Each row comes from the steps of one path. Every step used is in the known rows, and no mark comes twice. Write the path behind each row, first mark first.
Known rows:
V-R-D-M: [ 17.4 -11.3 -21.2  -5.1 -40.8  -5.5 -20.1  -5.7  -4.5  -0.7  15.1 -22.6
 -18.8  -8.7   9.0 -14.8  12.2  -1.7  10.4  -4.4 -31.7]
Q-V: [ 18.4   5.4   6.8 -22.5   8.3  -6.9 -13.7   2.6 -12.3   5.7  -1.1   1.9
   8.8   3.9  -4.7  14.7 -23.1  -8.0  -0.4 -44.4   5.4]
D-Q-V: [ -0.6   4.2   0.3 -10.7  30.9  -2.1 -21.7   0.0 -15.8   2.1 -20.7  -1.8
  18.3   0.8 -13.4  13.3 -49.4 -35.3 -10.3 -27.0  13.9]
F-D-M: [ 30.8   0.1 -10.4   6.7 -23.9  -3.4 -16.1  -1.6  28.9 -11.7   7.2  -3.8
  -1.1   9.5  19.1 -24.6  15.7 -11.2  12.2  -4.4  -5.7]
D-F-V: [ -7.3  -0.2   9.1   3.5   9.8   7.1  23.4  16.5  19.3  -1.2   4.6  19.5
  14.0  22.0  17.9  18.9  18.8 -14.7  -9.0   5.7  -0.1]
H-D-F: [ 2.3 11.3 -7.7 -2.2 -3.5 12.0  9.2 10.8 31.5 -5.3 -0.3 11.8  5.2 25.2
 -6.6 16.2 28.2 13.9 16.1  5.7 -3.1]
V-R: [ -6.0 -17.1 -19.7   1.9 -13.3  12.3 -15.6   0.7  -7.8   5.0  14.1 -26.4
  -1.1   8.0  17.6   0.6 -19.8 -15.7  -6.1   3.7 -22.8]
R-V: [  4.5  10.2  21.9   1.6 -15.6   1.3  -7.2   3.3  -8.4 -11.0 -15.2  10.3
  21.6  18.4   6.3  -9.1 -17.9  11.9  11.9 -18.7 -21.0]
V-H-D-Q: [-23.8   1.6 -16.2  18.1  18.8   4.8  -3.2  -9.1   1.9  -5.1  -8.4  -5.3
   5.9  -1.3 -17.4 -18.3  -3.3  -8.0  -0.5  40.4  22.8]
H-V: [ -6.0  11.1  19.9  26.2  -4.1  -4.8 -13.2   8.0 -17.1  -2.2 -13.7  12.3
   9.9  14.3   4.3   4.4  -0.4  -2.3  16.4 -22.7  -3.5]
F-V-H-D-Q: [-27.7   2.8  11.5  22.4  30.9  10.8  21.8  -8.5  -0.5  -6.6 -11.9   0.7
   4.7 -17.2 -10.1 -16.2   3.2  -7.8  -5.1  57.2  27.2]
F-V-H: [-15.0 -11.7   8.8  14.4   8.3  -8.9  18.8   1.9  -4.4   0.4  16.0   6.6
   3.9  -2.9  14.3 -16.6  14.9 -10.0 -15.5  20.7  17.5]
V-H: [ -9.7 -13.4 -19.8   7.7  -7.0 -12.1  -7.1   1.9  -2.0   2.9  20.4   1.2
   6.5  12.4   7.9 -17.9   8.0  -9.9 -12.0   4.8  12.4]
R-D-Q-V-H: [ 10.8   1.8 -10.4 -13.7  18.7 -14.0  -7.6  -2.5 -14.9   4.6  -5.0   6.7
  -6.7 -17.3 -32.7  -6.1 -15.5   5.5  -3.1  -7.1  22.0]
R-V-H-D: [ -7.4  14.5  21.6   3.1 -17.0   0.8  16.2  -1.2   3.8 -11.6 -13.2  12.2
  -4.0  -8.2  -5.5 -18.3  14.4  40.3  22.8  19.6  -2.3]
Q-D-M: [ 11.0   0.4  -0.7  17.6 -11.8 -25.6 -25.5 -24.7  -3.5  -0.4   2.1  -9.4
   7.1  14.9   9.8  -5.4   9.1  -2.4 -13.9 -41.9  -4.8]
R-D-Q-V: [ 25.0  12.1   1.7 -14.1  21.3  -0.1 -19.3  -3.3 -19.2   1.5 -17.2   2.8
   9.8  -1.2 -36.7   3.7 -33.7   6.2   5.7 -29.5   4.7]
R-D-M: [ 28.3   3.5  -9.6   2.7 -31.0 -20.6 -23.3  -6.8  -4.3  -7.3   8.4  -1.0
   3.1  12.2  -4.5 -21.7  22.6   3.9  16.3 -24.1 -14.4]

Which path is each row?
[-3.0 13.0 20.6  4.2 10.9 18.0 33.9 10.1 28.6 -6.2 -5.0 16.5  4.8  9.0
  0.0 17.7 33.6 14.6 11.4 22.1  0.8] | H-D-F-V
[ -8.5  12.7  19.1   0.2 -37.7 -18.5   9.7  -6.6  10.2 -16.3 -17.0  11.7
 -12.4 -23.5   9.9 -21.2  31.4  13.0  22.4  14.4  -0.3] | R-V-H-D-M
[-15.2   0.9   8.0  -2.1   1.9  33.2  37.4  10.2  26.6  -0.3   2.2  -7.1
 -18.5 -12.7  13.5  26.0  24.7   7.2   7.1  42.3 -14.9] | H-D-F-V-R
[  4.9   2.5  -9.4  10.0   6.2  -4.4  -1.7  -4.3  18.3   6.2   6.9   8.1
   9.2  36.5  -0.1  22.4  13.7  19.2 -16.5 -28.7  -5.3] | Q-D-F
[  5.9   8.4   7.0 -19.2   5.3  -6.9   8.4  -3.0   0.2   6.1   1.4   2.6
 -17.0 -23.9 -17.2   4.9   9.3  20.2  10.5  -6.6  24.6] | Q-V-H-D
[  3.9 -10.3  -4.3 -27.9  -2.1   8.3 -11.3   2.9 -13.7  13.0   4.8 -22.4
 -14.7 -17.9   7.8  22.0 -33.9 -15.9  -6.3 -24.8 -11.5] | Q-V-R
[-21.3 -11.4  -1.4   4.0   6.6  -5.8  35.4  17.1  24.3   2.0  16.6  23.4
  -1.7   5.6  21.0   7.8  37.0 -13.6 -18.5  28.8  18.1] | D-F-V-H
[-15.1  -6.7   7.6  16.1  18.2 -10.8  35.4  -3.1  19.9   8.9  12.4  16.7
  -7.8   5.4  12.2  14.1  37.0  19.9 -30.6   9.6  18.7] | Q-D-F-V-H
[ 28.5  -2.2  -3.3 -29.0 -11.4   8.0  -9.4   1.1 -18.3  10.6   9.4 -17.9
 -24.4 -20.6 -14.7  12.1 -16.7  26.2  12.6 -27.2 -22.1] | Q-V-R-D
[  1.1  -8.5 -26.2   7.3   1.4  19.8 -21.6  -5.6 -15.1   0.7  -0.1 -24.7
   0.9   1.6 -14.2 -10.6 -31.4  -1.3   0.8  19.7 -23.5] | V-R-D-Q
[ 12.3  -6.8   7.5   4.1  -7.2  20.6  11.2  -2.5 -13.0   2.0  13.0 -14.8
 -11.3 -11.6   1.1  -9.0   3.0  26.7   7.5  18.4 -27.8] | F-V-R-D
[-15.1  -7.3 -11.0 -11.2  26.6 -13.9  -8.7   0.2 -13.5   6.4  -8.8   1.0
   2.6 -15.3  -9.3   4.5 -31.8 -35.8 -22.1  -4.4  33.1] | D-Q-V-H
[-12.4  -8.8 -11.8 -16.9  21.5  13.1 -17.8  -1.0 -17.9   9.3 -13.1 -25.6
  -3.2 -19.6  -0.3  21.3 -59.5 -43.3 -17.3  -5.8  -2.5] | D-Q-V-R
[-10.5   0.3  11.0   2.2 -18.1 -10.8   5.9   4.6  -4.3  -6.4  -4.2  13.6
   5.4   3.0  11.5 -17.5  -1.5  11.8   0.7   3.4  -3.9] | R-V-H
